Every row comes from one small tree of marks. The marks that hang from a mark follow it in brackets, in alphabetical order. Every link used is in the known rows. Which tree was each row made from?
Known rows
befi[kapil[leti nogom[fezon]] kebur[gopon[foniv]]]: [ 15   3 -10  16 -17  -9  13  -8 -25  15   0   5   2 -23 -24  24  15  -4
 -25 -40  11 -31   9 -61  29  10  17 -18   0  16  -4  13  -3  -2  25 -20
 -21]
nogom[fezon]: [ 14 -11  -8 -12  -5  -2   9   8  -8  -3 -19  -2   6   1  -1   0  -2 -14
  -8   5   7 -10  10 -11  -1  -7   8 -19  10   8 -16   4   4   4  16 -15
 -14]
gopon[foniv kebur]: [ 22 -10  -5 -10   2 -14   4 -27  -8  17 -15   9  10  -1 -20  19  -2 -23
 -21   1  11 -11 -45  -9  -3  -2  13   1  10  13   2   1   0  -2   4 -11
 -30]
molu[mobava[mekalu]]: [ 19  -2  -1   8  -2 -19  -3  -4 -17  20  -4  33   2   8  -7  -2   7  -4
 -12   4   2  -7  10 -11   3   4  -1 -14  16 -23  -6   8   9   4  24 -19
   7]
mekalu[mobava]: [ 20   4  -3   2  16 -10  -8  -9 -21  15 -27  -5  -7   8   0   3   3 -12
 -15  -2   1  -3   4  -2   2  16   4  -8  20   4  13  15   5   6   4 -13
   8]
befi[kapil[leti] kebur[gopon[foniv]]]: [ 20   2  -5  28  -6 -12  12 -23 -20  20  -5  10   6  -6 -21  19  15   3
 -23 -25  14 -28   0 -54  25  14   9   1  -2   4   0   8   4  -7  22 -15
  -6]
mobava[mekalu]: [  3  -9   9  10  -1 -15  13  -4 -12  21 -16  26  12   4  -2  -2   3   2
 -14   3   9  -4   4  -9  -8   1   0 -10   6  -1  -8   3   8  -5  20  -9
   6]
befi[kapil[leti nogom[fezon]] kebur[gopon]]: [  9   4 -11  22 -16 -11  16  -5 -28  15   0   5   0 -23 -22  11  13   2
 -24 -46  11 -32  26 -59  30  14  17 -21  -1  13  -6  13  -4   0  23 -10
 -11]
retu[befi gopon[foniv[risog] kebur] leti nogom[fezon]]: [ 66 -15 -27  -6  32 -24 -37   6   7 -10  -2  -1 -17 -24 -45  22  86 -42
  14  -9  46 -21 -34 -17   7   7  25   8  15  34 -52 -18  38  13  27 -36
 -45]
sifo[retu[gopon[foniv]] sovu[befi[kebur]]]: [ 12  -5 -12  12 -13 -32 -16 -24  -8  41  30  38   0 -16 -41  15   9 -27
  -2 -11  19   3 -16 -26   9   4  20   0  27  16 -26  -4  18  11  18 -18
 -11]
sifo[retu[nogom] sovu[befi[kapil]]]: [  0  -8  -8  12 -18 -25 -12   2  -3  37  28  33  -5 -28 -34  10   6 -25
   1 -10  19  -1  -5 -42  17  11  20  -5  17   4 -12   3  25  13  14 -11
   6]
sovu[befi]: [  7  -2  -6   1 -20 -16  12  -1 -10  16 -16   6   9  -4 -10  -1 -13 -12
 -10  -4  19   5   0 -11   5   1  14   0   8   2  -1   6  19   8  15  -9
  13]
sifo[retu]: [ -3  -8  -4   3  10 -10   7 -16  -7  32  -5  24   0  -1  -9  -2 -10   0
  -5  -1   3  -6  -1 -11   1   6   9 -10   8   8 -11  -6  12   8  10  -3
   3]
molu[mobava]: [ 24   1 -12  -2   4 -14  -3  -6 -15  15  -7  12  -3   8  -7  -1   0 -16
  -8  -1  -2  -9   9  -9   7   8   6 -14  14 -23  -3  11   8   9  15 -21
   7]
kebur[gopon]: [  6  -1  -2 -12  -4  -6  16 -16 -20  15 -19  -2   8   1   2  -8   4 -21
   0  -6  12  -9  15  -9   4   9  14 -22  -9   0 -12 -10   5  -7  11 -18
   3]
sovu[befi[kapil[leti nogom[fezon]]]]: [  3   4  -9   7 -33 -11  10  15 -11   9  -6   2  -1 -21 -20  15  -8  -7
 -20 -27  17  -8   9 -46  22   5  19  -5   8  10   2  18  16  10  28 -11
   4]
gopon[foniv[mego] kebur]: [ 23 -10 -10  -7  -1 -19  11 -25 -14  20  -3  14   7  -5 -25  15  -3 -24
 -37   8  18 -32 -40 -10  -1  -4  17   3  14  12   3  -8   3  -2   0 -10
 -31]
befi[kapil[leti nogom] kebur[gopon[foniv[mego risog]]]]: [ 14   5  -9  24 -15 -19  20 -16 -20  29  15  13  -1 -22 -29  24  15  -1
 -43 -42  13 -39  -2 -57  25  18  18  -8  -4  11   0   4   3  -4  15 -18
  -7]
risog[foniv]: [ 14  -4  -2 -10  10  -3  13 -12  -7  15 -14   6   7   5   5  30   0 -16
  -6   8   8  -8  -1  -8  -7  -1 -13 -10   3  -1  -2  14   7   0  12 -27
  12]
molu[kebur[gopon[foniv[risog]]] mobava[mekalu]]: [ 26   1   0  -3 -10 -28  -7 -31 -14  23  22  59   3   0 -13   9  23 -19
 -18  -3  14  -7  -8 -11   8  -3   8  -7   1 -29 -12  -4   2  -7  21 -26
 -11]
retu[befi[kapil]]: [ 18   1 -12  21  14 -16   4   5  -2  17 -16   0   0   9  -7  -2  15  -5
   1  -4  27 -22   7 -25  12  11  15   8   0  -3  -8  13  33   4  25  -8
  25]
tesa[mego]: [ 15  -7   3   4  11 -13  16 -13 -14  10  -2  20   5  -5   5  -1  -6 -11
 -16  -3  14 -27   2 -10  -5   0  -1 -12   9  -6  -6  12  10  -2   3 -18
  13]
sovu[befi[kapil[leti nogom[fezon]] kebur[gopon[foniv]]]]: [ 12   6 -10  14 -39 -15  12  -2 -22  14  -1  10   7 -26 -27  20   3  -4
 -22 -34  25 -15   5 -55  31   5  20  -4   5  16   0  11  10   6  28 -16
  -9]
foniv[gopon mego risog]: [ 15  -2 -12  -7  -9 -25  31   0  -6  21  33  12  -5   0 -16  -6   8 -15
 -60  -1   7 -27  -6   0  -5  11  14 -10  -1   4 -28 -24  21  -1   0 -16
   4]
kapil[nogom]: [ -3  -1  -9  -7   1 -11  17   0 -19  24 -13  -5   1 -14  -5   4  -8 -21
 -13 -26  -3  -7  10 -13  -1   9  18 -28   2   7   0  16   0   6   8 -14
   1]
sovu[befi[kapil[nogom] kebur[gopon]]]: [  8   7 -10  23 -30 -22  16  -3 -26  28  -4  12  12 -15 -22   0   3  -3
 -16 -30  25 -12  15 -44  26  13  19  -7  -1   5  -1  12  14   2  19  -4
  12]
befi[kapil[leti nogom[fezon]] kebur[gopon[foniv[risog]]]]: [ 15   2  -7  15 -20 -11  13  -7 -14  15   7   9   1 -22 -25  27  19  -1
 -32 -42  11 -27  -1 -59  26  12  14 -12  -2  18  -8   7  -1  -2  24 -22
 -19]
retu[befi[kebur] nogom]: [ 28  -7 -20  25  27 -25  -3   0 -18  22 -10   5   9 -20 -17   2  33 -14
   6 -15  31 -22   6 -14   8  11  21  -4  10   7 -14  11  25  18  10 -10
   9]
molu[kebur[gopon] mobava[mekalu]]: [ 20   4  -3   4  -5 -28  -4 -29 -28  24  15  56   3  -2  -9  -7  17 -16
 -10  -7  15 -11  19 -10  12   0  11 -15   3 -33 -10   1   0  -4  21 -14
  -3]

Which tree is each row?
[ 18 -12 -17   6   2 -30 -29  -4  -7  26  28  26 -23 -31 -48   6  37 -40
  18 -17  24   2   1 -29  14  13  23  -5  22  17 -35 -11  31  18  20 -23
 -11] | sifo[retu[gopon leti nogom] sovu[befi]]
[ -3 -10  -7   1 -17 -25 -11  -5  -6  36  27  31  -4 -32 -32   7   0 -31
   4 -10  17   4  -6 -24   9   6  22 -10  20   9 -13  -2  20  18   9 -14
   0] | sifo[retu[nogom] sovu[befi]]
[ 15  -4  -1 -19 -12 -11  19 -18  -7  17  -2   6   7   0  -6   9   9 -24
 -22   4  17 -20 -15 -10   0   4  14 -11  -8   6 -14 -24  10 -11   8 -32
  -8] | kebur[gopon[foniv[mego risog]]]
[ 29  -5 -20  26  33 -24 -22 -17  -3  24   3  24 -22  -2 -39  -4  44  -4
  11 -14  36 -25  -6 -31  20  18  18  15   9  19 -33 -14  39   9  28   0
  -6] | sifo[retu[befi[kapil] gopon[kebur] leti]]
[ 17   3 -19  37  13 -24   9   0 -14  28  -6   6   2  -5 -18   1  17   1
  -8 -28  26 -29  13 -35  18  13  20   3   4   4  -5  23  24   9  21  -2
  21] | retu[befi[kapil[nogom] kebur]]
[ 28   8 -19  23  24 -20 -11   2  -7  15 -12  -6  -5  -1 -16   8  39 -14
   6 -18  30 -20  11 -31  14  20  23   3   6   6 -27  10  37   3  34 -19
  15] | retu[befi[kapil[leti]] gopon]
[ 19   1 -13 -13   2 -18  25 -18 -20  21  20  15   1  -5 -13  22   6 -23
 -42   7  17 -35  -7  -5  -2   1  -2 -12   7   7 -12  -5  10  -1   3 -17
  -6] | risog[foniv[gopon[kebur] mego]]
[  2 -17  -9  -7  -3 -16 -12   0  -5  24  25  25  -8 -27 -25   8   8 -33
   5  -4   7  -7   2 -22   3   1  18 -24  21  12 -23  -3   8  15   9 -18
 -17] | sifo[retu[nogom[fezon]] sovu]
[ 47  -1 -25   5  23 -13 -28  23  -6  -2 -11 -11   2 -25 -23  33  66 -33
  16  -6  34 -25  -7 -41  16  11  28 -10  14  20 -40   9  35   8  38 -40
 -20] | retu[befi[kapil[leti]] gopon[foniv] nogom[fezon]]
[ 25 -11  -5  -9  -6 -23  12 -26   3  20   8  20   6  -4 -27  20   2 -20
 -48   5  17 -27 -57  -6  -6   0  14  10   9  13  -2 -16   7  -3  -4 -13
 -27] | gopon[foniv[mego risog] kebur]
[ 21 -17 -20  13  11 -24 -21 -10  -8  19  33  29 -27 -30 -43  -1  42 -26
  21 -21  37 -25  15 -33  22   3  22  -2  17  21 -33 -15  27  22  23 -17
 -17] | sifo[retu[befi[kebur[gopon]] leti nogom[fezon]] sovu]
[  0   6  -8  13 -28 -16  13   8 -13  19  -6   3  -1 -19 -20  14 -10  -6
 -21 -31  15  -6   5 -44  21  12  19  -1   5   5   8  20  18   9  24 -10
  13] | sovu[befi[kapil[leti nogom]]]
[ 38   0 -19   0  26 -26 -16 -18  -7  18 -13   0   6  -2 -23  13  37 -32
   5  -3  35 -16 -28  -5   1   7  27   5  13  18 -28  -2  26   2  22 -20
 -17] | retu[befi gopon[foniv kebur]]
[ 14  -3  -5 -18  -7  -9  18 -18 -20  17 -10   2   9  -1  -4   6   4 -27
 -13   7  17 -25  -2 -13   4   2  16 -17  -4   4  -9 -16   7  -9  11 -29
 -10] | kebur[gopon[foniv[mego]]]
[ 50  -9 -25  34  26 -25  -9   1 -17  10   0   6 -15 -18 -37   5  65 -14
   7 -15  49 -51   8 -48  31  16  19  13   0   9 -20  -4  40   9  25 -21
  -3] | retu[befi[kapil kebur[gopon[foniv[mego]]]] leti nogom]
[  8  -4 -15   8  16 -29 -19 -16  -2  37  25  24 -14  -9 -27   0  20 -31
  15 -10  23  -7   4 -13   4  10  26  -6  20  11 -35  -6  29  12  22 -16
   6] | sifo[retu[befi gopon] sovu]
[ 21 -10  -4 -10  -4 -15  16 -10   5  18   3  11   5   4 -12  21   1 -18
 -37  11   9 -21 -34  -7  -9  -1   8   2   5   6  -7 -10  13  -2   4 -29
  -7] | gopon[foniv[mego risog]]
[ 60  -4 -23  37  33 -28 -20  -7   8  10   1   7 -16  10 -39  15  72  -9
   3 -17  39 -26 -16 -38  17  18  11  29   6  15 -38  -2  45   3  36 -27
  -1] | retu[befi[kapil kebur] gopon[foniv[risog]] leti]
[  9 -16 -12   6  -8 -25 -18  -6  -3  25  29  30 -24 -30 -43   5  15 -30
   9 -16  22   0  -2 -31  16   7  17   2  20  13 -16  -8  27  22  16 -17
  -6] | sifo[retu[leti nogom] sovu[befi]]
[  8  -6 -13   1  -6 -30 -23  -4  -9  37  27  28  -3 -33 -37   9  21 -41
  12 -11  20   6  -3 -23   8  12  27 -17  24  14 -32  -5  24  14  13 -21
  -5] | sifo[retu[gopon nogom] sovu[befi]]
[  2   4 -16  17  10 -28 -19  -8  -4  40  32  21 -22 -21 -35  12  23 -26
   6 -33  20 -15   8 -40  17  18  29  -7  18  13 -28   5  28  11  29 -17
   6] | sifo[retu[befi[kapil[leti nogom]] gopon] sovu]
[ 18   1  -9 -15   4 -13  18 -19 -15  18   8  10   3  -1  -8  25   9 -22
 -27   0  10 -12 -11  -5  -4   3  -6 -12   3   7 -12   4   7  -2   8 -19
  -5] | risog[foniv[gopon[kebur]]]
[ 30   5 -14 -10  -1 -20  -7 -33 -23  19  12  35  -1   0 -11   7  12 -34
  -8  -5  10 -13   2 -11  14  -1  18 -13   3 -30  -6   4  -2  -2  15 -26
 -13] | molu[kebur[gopon[foniv]] mobava]
[ 41   5 -21  34  24 -24 -14 -10 -10  21  -6   4   3  -2 -27  23  46  -8
  -3 -19  31 -27  -8 -40  18  15  21  11  12  13 -25  14  31   4  34 -23
   0] | retu[befi[kapil[leti] kebur] gopon[foniv]]
[ 16  -2  -8 -10  -7 -25  18 -14  -1  19  23  13  -1  -1 -23  -2  11 -16
 -49 -15   5  -6 -28   1  -6  14  14  -5  -2  10 -25 -17  11  -3   0  -6
 -11] | foniv[gopon[kebur] risog]
[ -3  -3 -10 -13 -11  -4  13   6 -18   5  -7  -8 -11 -31 -12  19  -9 -16
 -22 -39  -3 -13  16 -27   9   2  20 -28  10  20  -2  15  -5  13  19 -19
 -19] | kapil[leti nogom[fezon]]
[ 34   2 -22  26  30 -28  -8 -12 -18  23 -11   4   7   1 -17  -5  39 -13
   6 -15  31 -18  12  -8   5  13  22  -1  13  11 -33   5  29   9  22 -11
  10] | retu[befi[kebur] gopon]
[  8 -12 -16  21  14 -31 -14 -14  -8  41  31  33  -8 -28 -33   4  19 -23
   8 -18  24 -16   1 -23  11   8  23  -3  21  10 -19   1  24  22  10  -9
   3] | sifo[retu[befi[kebur] nogom] sovu]
[ 22  -1 -16  22  21 -16  -8  14  -8  14 -11  -5  -3 -22 -17  14  34 -14
   5 -18  29 -25   5 -37  18  18  22   0   4   3  -9  16  34  13  23 -17
  15] | retu[befi[kapil[leti]] nogom]
[ 24   8 -23  14  16 -17 -10  14 -11  11  -8 -10  -8 -15 -19  13  39 -19
   4 -30  27 -23  18 -37  17  16  29 -11   9  15 -30  15  30   6  37 -21
   3] | retu[befi[kapil[leti nogom[fezon]]] gopon]
[ 12   9 -15  31   4 -21  10 -10 -21  25  -2   3  -4 -17 -20   5  21   0
  -9 -43  30 -33  20 -44  27  18  25   0  -3   9  -4  13  21   7  27  -8
  16] | retu[befi[kapil[leti nogom] kebur[gopon]]]
[ -8   0  -8  20 -31 -29   2 -16 -14  46  36  39  -5 -24 -37   2  -5 -14
  -9 -31  19  -8   7 -47  25  11  22  -6  12   8  -8   1  14   9  17  -4
   6] | sifo[retu sovu[befi[kapil[nogom] kebur[gopon]]]]
[  2  -6  -9   1   8 -24 -13 -19  -6  37  24  26  -9  -8 -25   3  10 -32
   4  -9   6   0   2 -16  -1  11  19 -17  19   9 -31  -6  13   4  14 -16
  -4] | sifo[retu[gopon] sovu]
[ 43  -6 -17  34  13 -25   3 -12  -1  11   6  13 -20   5 -33   2  47   1
  -9 -16  46 -45   0 -41  26  12  12  30  -4   8 -18 -12  40   3  29 -17
   6] | retu[befi[kapil kebur[gopon[foniv[mego risog]]]] leti]
[ 29 -14 -19  15   2 -33 -30 -14  -9  31  33  33 -17 -32 -56  18  41 -36
  12 -18  26  -3 -14 -36  17   9  21   2  27  22 -33  -8  27  19  20 -26
 -24] | sifo[retu[gopon[foniv] leti nogom] sovu[befi[kebur]]]
[ 27   2 -17  34  17 -21  -3  -2 -21  19  -5   3   3 -27 -23   8  44  -8
   4 -29  37 -34  15 -44  27  21  24  -2   0   5 -13   9  28  11  21 -13
  10] | retu[befi[kapil[leti] kebur[gopon]] nogom]
[ 21  -5 -16  22  -8 -33 -25  -7  -9  41  32  36   3 -29 -48  23  32 -31
   4 -11  22  -4 -16 -47  18  13  23  -6  25  14 -28   3  25  10  18 -22
 -12] | sifo[retu[gopon[foniv] nogom] sovu[befi[kapil kebur]]]
[ 30   4 -17  -9  -3 -24  -2 -33 -26  21  19  38  -2  -3 -13   5  11 -34
 -17  -1  14 -26   4 -11  16  -3  20 -12   5 -31  -5  -1   0  -1  12 -24
 -13] | molu[kebur[gopon[foniv[mego]]] mobava]
[ 12 -19 -13  -1 -15 -20 -20   4  -1  13  29  28 -25 -33 -43   7  17 -31
  10 -11  24  -2   3 -33  17  -1  17  -3  23  19 -23 -10  24  23  20 -19
 -18] | sifo[retu[leti nogom[fezon]] sovu[befi]]
